What can hang from each mark
k_484: k_679 k_807
k_43: k_5 k_141 k_405
k_5: k_43 k_434
k_981: k_434
k_434: k_5 k_981
k_405: k_43
k_141: k_484

Each row was made from one small tree. The marks that hang from a mark follow it in brackets, in the order of their numbers. Every link used is in the known rows. Write each row's tree.
Known rows
k_434[k_5[k_43[k_141[k_484]]] k_981]: [ -3.0  -1.1  11.5  -3.8   7.6   0.1 -18.2   4.9 -35.3  10.7   3.7  11.6
 -19.9 -12.2  10.6  12.0  23.8  11.1   2.8   9.1  27.5   2.4  26.5 -22.7
  -1.7   1.2 -12.0 -55.4 -13.5  22.0]
k_434[k_5[k_43] k_981]: [  1.9 -14.3  14.4 -10.1  -0.4 -24.0 -47.8   7.0 -23.4  13.1  -3.4  30.4
 -24.7  15.2 -15.2  16.3  26.4  15.2  -8.1  11.9  32.5  -8.8  17.8 -23.4
  11.0 -10.5 -47.4 -72.8  -1.9  20.7]
k_405[k_43[k_5 k_141]]: [  2.1   7.2   4.0 -10.0   0.7  11.4  -0.1   0.2  40.4  -1.8 -17.6  -2.3
  -1.4  -5.5  -7.5  -0.2 -53.9  31.0  16.7  -0.6   2.4 -37.8 -24.5  27.0
  31.7 -16.0  18.3  16.0  13.9  -3.3]
k_5[k_43[k_141[k_484[k_679]] k_405] k_434[k_981]]: [ -9.6  -1.9  -5.3   8.9  -0.7 -17.5  18.2   9.3 -35.2 -12.1  26.7 -28.0
 -20.0   1.1  -2.8 -11.3  38.5 -40.3 -13.3   1.9 -12.2  22.5  29.1   3.7
 -15.0  19.6   1.6   6.0   7.6  20.7]
k_43[k_5[k_434[k_981]] k_141[k_484] k_405]: [-18.6   9.7  -6.7   6.1  12.9  -7.4  34.9  17.8  -8.5 -13.4  11.3 -17.0
  -3.7   1.1  -2.9 -14.4   1.7 -16.3   8.9 -20.5 -18.9  33.4  42.3  26.0
 -25.3   7.7  30.5  13.8  15.3 -43.1]
k_5[k_43[k_141 k_405] k_434]: [ -3.3 -10.0  -7.3 -15.0   8.9 -22.5   6.6  17.2   1.4  -8.3  13.0  13.3
  -2.8  26.2 -13.3 -12.8  28.8 -37.5  -9.1   4.3 -19.5  16.3  -3.0  12.0
 -11.8  -5.6  -1.5  11.8  21.3  29.5]
k_981[k_434[k_5[k_43]]]: [ 23.2 -20.9   2.0  -3.6   4.4 -12.2 -61.1  -0.4  -7.2  11.2 -18.4  32.0
  33.5  13.2 -11.8  23.5  31.6  20.2 -14.7  14.1  13.0  -7.8 -10.9 -30.0
   7.9  -1.0 -41.4 -75.8 -12.9  15.0]
k_434[k_5[k_43[k_141]] k_981]: [ -5.1  -1.1  12.5 -16.5   2.4  -7.0 -28.0   8.4 -19.4  10.0   1.9  25.9
 -25.3   5.6  -0.8  14.0  22.8   8.1   6.4   9.7  27.6   2.7  23.7 -20.8
   5.6 -13.8 -19.6 -67.0  -3.5  31.8]
k_405[k_43[k_5 k_141[k_484[k_679]]]]: [  3.2  12.4   0.2  12.9  -9.7  20.3   6.9 -10.7  20.4  -4.7  -4.7 -36.0
 -10.7 -21.2   3.5   0.5 -51.9  29.8   9.6   0.1   2.7 -35.9 -25.7  27.1
  28.2  13.0  24.2  47.6  -0.3  -7.9]
k_981[k_434[k_5[k_43[k_141[k_484]]]]]: [ 21.7  -9.4  -2.7   1.7  11.8   8.5 -37.3  -3.6 -19.3   9.1 -10.0  13.0
  37.4  -8.4  10.8  16.8  29.5  17.8  -6.0  12.9  11.3   0.0  -4.3 -32.5
  -5.1  12.7 -12.5 -58.2 -25.1  12.8]
k_981[k_434[k_5[k_43[k_405]]]]: [ 21.5 -20.9   2.3  -8.8   8.0 -10.4 -41.8   4.8  -1.2   8.1 -18.7  24.7
  18.3  18.4 -13.6  10.7  39.4  14.7 -15.8   9.4  16.5  -2.7  -4.3 -21.2
   1.6   3.1 -55.7 -68.9  -5.5  12.7]
k_43[k_5 k_141]: [ -1.8  -0.7  -0.5 -18.8  -1.3   9.5 -11.3 -11.2  37.4   3.2  -5.6  26.6
   4.8  21.0  -2.8   9.6 -33.3  11.0  13.4  -8.1  -7.5   5.3  -4.6   7.6
   2.7 -19.2  41.7  14.8   4.3 -18.4]
k_5[k_43[k_141[k_484] k_405] k_434[k_981]]: [-12.6  -5.5  -6.5   1.5  15.8 -17.4  20.1  20.4 -35.3 -10.2  21.3  -7.0
  -5.9  -6.5  -2.5 -12.3  36.0 -36.2 -11.1   3.3 -10.5  21.4  33.3   3.5
 -22.0   8.4   8.6 -12.8  10.6  13.8]
k_141[k_484[k_807]]: [ 15.1  -7.9   0.5  28.5 -20.6  15.5  -4.8 -38.7  -9.9  15.5 -11.6   5.3
  44.0 -29.8  24.9  15.4 -16.5  11.9 -22.5   9.0   3.1 -25.3 -49.6 -47.1
   0.8   5.6 -24.7  33.6 -36.6 -19.6]
k_43[k_405]: [  2.3 -32.0   8.4 -19.6  -7.2  -2.1   1.4  -5.4  34.9   3.3 -25.9  31.8
   3.9  12.1 -12.9   2.6   6.3  10.7 -20.4  -4.0   6.6 -10.5 -15.1 -22.5
  -6.6  -9.5 -58.2   3.9  -0.7 -22.3]
k_405[k_43[k_5[k_434]]]: [  3.6  -7.8   0.2  10.4  -4.2 -35.2 -32.3  10.7  20.1  -4.1 -17.5   3.6
  12.7  10.7 -33.2   5.9 -38.4  24.4  -3.5   3.8  -8.8 -44.4 -32.1  30.6
  33.3  -6.9 -12.0  12.1  25.2 -22.2]
k_981[k_434[k_5[k_43[k_141 k_405]]]]: [ 17.8  -9.7  -0.1 -14.7   9.7   3.9 -26.1   4.0   0.8   5.0 -14.2  20.9
  17.0  11.3  -1.8   7.2  36.6   9.0  -2.8   6.1  12.3   7.4   2.0 -19.9
  -0.8  -0.1 -32.8 -65.0  -8.5  22.9]

Which tree is each row?
[  3.0 -12.3  -7.4  -7.8   3.8 -25.7 -23.8   7.8  -5.1  -0.6  12.2  22.5
  19.1  21.2  -5.7   6.3  17.8 -27.6 -11.0  11.0 -23.7   3.4 -15.8  -3.5
  -4.5  -6.9  19.0   4.2   8.9  29.7] | k_5[k_43[k_141] k_434]
[-18.5   9.1  -1.3 -12.2   1.3 -20.1  20.5  20.1  18.6 -12.4   2.8   4.3
 -11.4  28.6 -19.0 -13.2   3.1 -20.6  12.3 -20.7 -20.5  31.3  38.3  25.7
 -15.3 -16.7  16.8   0.5  29.1 -29.8] | k_43[k_5[k_434[k_981]] k_141 k_405]
[ -0.9 -15.8  -1.6 -32.1  11.8  14.9  15.7   1.8  22.5   1.1   3.5  19.1
 -27.5  14.5  -2.0 -12.0   9.9 -14.4  -6.4   3.8   9.0   6.6  -5.2   2.2
  -1.9 -12.7  -7.6   9.7   8.3  40.0] | k_5[k_43[k_141 k_405]]
[ -7.7  15.1   9.1   0.0  -1.2   6.5  16.3   1.1 -31.2   9.4  10.2  -6.2
 -35.7  -8.9  11.1  -7.9  27.8  -8.2   3.8   5.9  31.1  12.4  23.0 -11.0
   1.6  -4.5 -32.8 -36.5  -7.2  33.6] | k_434[k_5[k_43[k_141[k_484[k_807]] k_405]] k_981]
[ -7.4  15.6  -1.6  17.0   8.1  -6.1   6.3  12.8  -4.2 -10.5  -4.1 -23.8
  12.8 -28.0  -4.0   0.6 -34.7  16.7  12.9  -0.4 -10.7 -28.2   3.5  27.4
  14.9   5.8  32.6   7.3  12.7 -24.1] | k_405[k_43[k_5[k_434[k_981]] k_141[k_484]]]
[  3.1 -11.7  -3.4  -8.8   1.9  25.1  24.6 -12.3   1.3  -0.4  16.8 -16.8
 -32.1  -0.4   8.2 -14.3  10.2 -16.3 -11.5   4.7  10.0  11.1  -6.1   2.2
  -4.5  14.8  -2.3  39.7  -6.9  35.5] | k_5[k_43[k_141[k_484[k_679]] k_405]]
[-10.3   4.2 -10.1   6.2  12.3  -5.3  30.2  11.5   5.3 -11.4   9.2 -13.7
   0.6   9.6  -3.1 -18.2  -5.4 -16.2   6.2 -18.8 -23.5  29.6  18.9  31.4
 -25.0  11.5  30.4  44.3  13.6 -40.9] | k_43[k_5[k_434] k_141[k_484] k_405]
[ -8.6  -0.4   8.9 -10.2  13.1   3.3   5.5  14.3 -28.9   5.5   5.7   3.4
 -38.1  -9.1   6.2  -3.1  31.6   2.1   3.8   3.5  31.8  12.6  39.1 -11.1
  -6.4   1.2 -28.3 -47.2  -4.7  22.9] | k_434[k_5[k_43[k_141[k_484] k_405]] k_981]
[  6.4   0.1   3.9   3.2   1.7  29.0  14.2  -5.8  15.6  -1.7 -21.0  -7.2
  22.3 -49.5  19.7  10.1 -38.6  33.2   4.8   6.4   4.5 -47.9 -33.0 -11.9
  14.6   4.7   7.3  19.9 -15.1  -3.6] | k_405[k_43[k_141[k_484]]]
[ -3.8 -13.5  -1.1   8.1  -7.4 -51.5 -45.8   6.3   0.1   0.2  -6.0  26.5
  19.0  33.3 -37.3  16.4  -7.4   5.2  -9.6  -3.8 -18.7   1.3  13.0   4.5
   2.4 -11.3   2.3 -22.3  16.7 -45.0] | k_43[k_5[k_434[k_981]]]
[ 22.8  -9.0   1.3 -11.7   5.7   0.8 -45.8  -1.2  -3.4  10.1 -15.0  25.6
  31.2   7.9   0.2  19.5  30.6  14.4  -2.6  11.1   8.9  -0.2  -5.5 -30.4
   2.3   0.8 -18.4 -69.9 -16.2  21.7] | k_981[k_434[k_5[k_43[k_141]]]]
[  7.2  10.4   0.4   8.3 -16.1  38.2  17.3 -34.9   3.9   9.2  -6.7   3.7
  38.9 -37.5  41.6  10.6 -19.5   2.4   0.7   3.2  -5.7  -9.0 -34.6 -42.3
  -8.9  -4.0  18.5  35.3 -36.3  -4.3] | k_43[k_141[k_484[k_807]]]
[ -6.2  27.5 -10.0  27.3 -24.5   2.0  39.0 -13.6   2.6  -8.4  21.6 -48.8
 -10.7  15.2   4.9 -23.3  -9.5 -33.6   2.4 -17.9 -24.8  25.7  -7.6  32.5
  -7.5  12.6  16.5  81.6   5.2 -18.4] | k_43[k_5[k_434] k_141[k_484[k_679 k_807]] k_405]
[ -4.8  19.7  -0.8  23.7  -9.5  -6.0   5.1   3.8  -3.1 -12.1   2.6 -45.1
   0.0 -20.5  -4.6   1.1 -35.7  13.5   9.4  -0.2 -11.6 -27.8  -4.5  28.0
  21.9  13.4  28.7  26.9   7.7 -17.3] | k_405[k_43[k_5[k_434[k_981]] k_141[k_484[k_679]]]]
[ -6.2  19.3  -4.5   4.4  -3.0  30.4  51.0 -13.9  19.5   0.7   5.1 -20.3
 -12.1  -1.8  14.8 -24.4 -25.2  -9.7  11.1 -17.3  -1.1  21.2  -0.8  22.3
  -5.4  -3.9  18.9  58.2   2.0 -17.9] | k_43[k_5 k_141[k_484[k_807]] k_405]
[ -0.7  11.5   1.1  -0.4  -9.1  42.4  54.3 -21.6  14.4   2.0  -4.6  -9.5
  10.8 -30.7  36.1 -12.5  -5.9 -10.5  -1.1  -6.5  -0.1   4.9 -20.2 -24.8
 -17.2  -3.3 -10.1  45.0 -21.4  -4.4] | k_43[k_141[k_484[k_807]] k_405]
[  7.9 -22.7   7.6 -14.7   4.2 -17.1 -27.3   8.5   2.1  10.9  -6.9  29.2
 -31.8  31.2 -16.6  -2.1  24.9  10.4 -10.6   8.5  28.0  -2.5 -12.3  -1.1
   7.0  -5.0 -64.4 -17.9   5.4  24.1] | k_434[k_5[k_43[k_405]]]
[-15.6  14.5  -4.8  15.4  -9.6  -7.2  30.1   4.8  -6.7 -16.7  19.2 -40.2
 -19.6   9.9  -5.9 -13.8   5.1 -21.9   5.2 -21.2 -20.5  35.0  34.8  26.2
 -17.2  19.3  24.4  35.4  11.9 -36.3] | k_43[k_5[k_434[k_981]] k_141[k_484[k_679]] k_405]
[ -4.9  13.7   2.1   1.0  -1.6 -15.9  -5.1  15.0  16.9  -9.1  -9.6  -8.3
   6.0  -6.1 -16.8   2.7 -37.3  14.8  15.1  -2.0 -11.1 -28.8  -3.2  27.2
  24.3 -13.8  22.5  -5.8  24.6 -11.9] | k_405[k_43[k_5[k_434[k_981]] k_141]]
[-11.2   8.9  -1.6  -4.1  -3.0 -23.3 -16.9   7.0   8.3  -5.2   3.1  16.3
  17.0  23.1 -12.6  10.8 -12.9  -6.1  12.1 -10.0 -25.8  16.8  21.8   8.7
  -7.0 -18.2  46.6 -13.2  15.1 -30.0] | k_43[k_5[k_434[k_981]] k_141]
[-10.3   1.4  -3.1  -6.9  16.3  25.6  39.0  -1.7  21.8  -4.9   3.4  -7.4
 -14.4   1.5   6.5 -16.1 -18.9   4.0  10.4 -18.5   0.1  22.3  17.3  24.1
 -17.7   4.9  26.7  39.5   3.9 -34.0] | k_43[k_5 k_141[k_484] k_405]
[ -6.3  -5.0  -6.3   8.3  11.9 -20.6 -10.3   8.8 -42.2  -3.7  19.3   3.3
  17.1 -12.1   3.4   7.3  26.2 -26.8  -8.7  11.1 -16.0  10.3  20.6 -13.3
 -15.2   7.3  30.3 -20.7  -0.1  14.6] | k_5[k_43[k_141[k_484]] k_434[k_981]]
[  8.3  10.5   5.4   5.2 -18.5  12.5   7.9 -13.4 -11.4  10.5  13.1 -18.9
 -40.5   9.7  11.9 -11.9  17.1 -10.3  -0.8   7.1  23.2   5.8 -25.0   1.6
   9.5   8.5 -37.8  29.5 -12.2  45.8] | k_434[k_5[k_43[k_141[k_484[k_679 k_807]] k_405]]]
[ 10.3   4.6   5.9  10.8 -15.4  30.3  11.4 -16.3  14.9  -2.7 -14.5 -27.1
   8.1 -44.3  19.9   9.1 -36.6  28.6   2.5   5.7   2.4 -47.9 -40.7 -10.1
  20.4  13.2   1.8  38.7 -19.0   2.0] | k_405[k_43[k_141[k_484[k_679]]]]
[ -0.3  18.5  -7.0  14.1  -8.2  27.0  14.3 -25.8   8.7   7.2   5.9  -7.0
  16.7  -7.5  19.3  -0.1 -40.7   2.4  12.2  -7.2  -6.1   5.7 -17.6   1.3
   0.4  -5.6  47.5  45.5 -16.1 -17.9] | k_43[k_5 k_141[k_484[k_807]]]
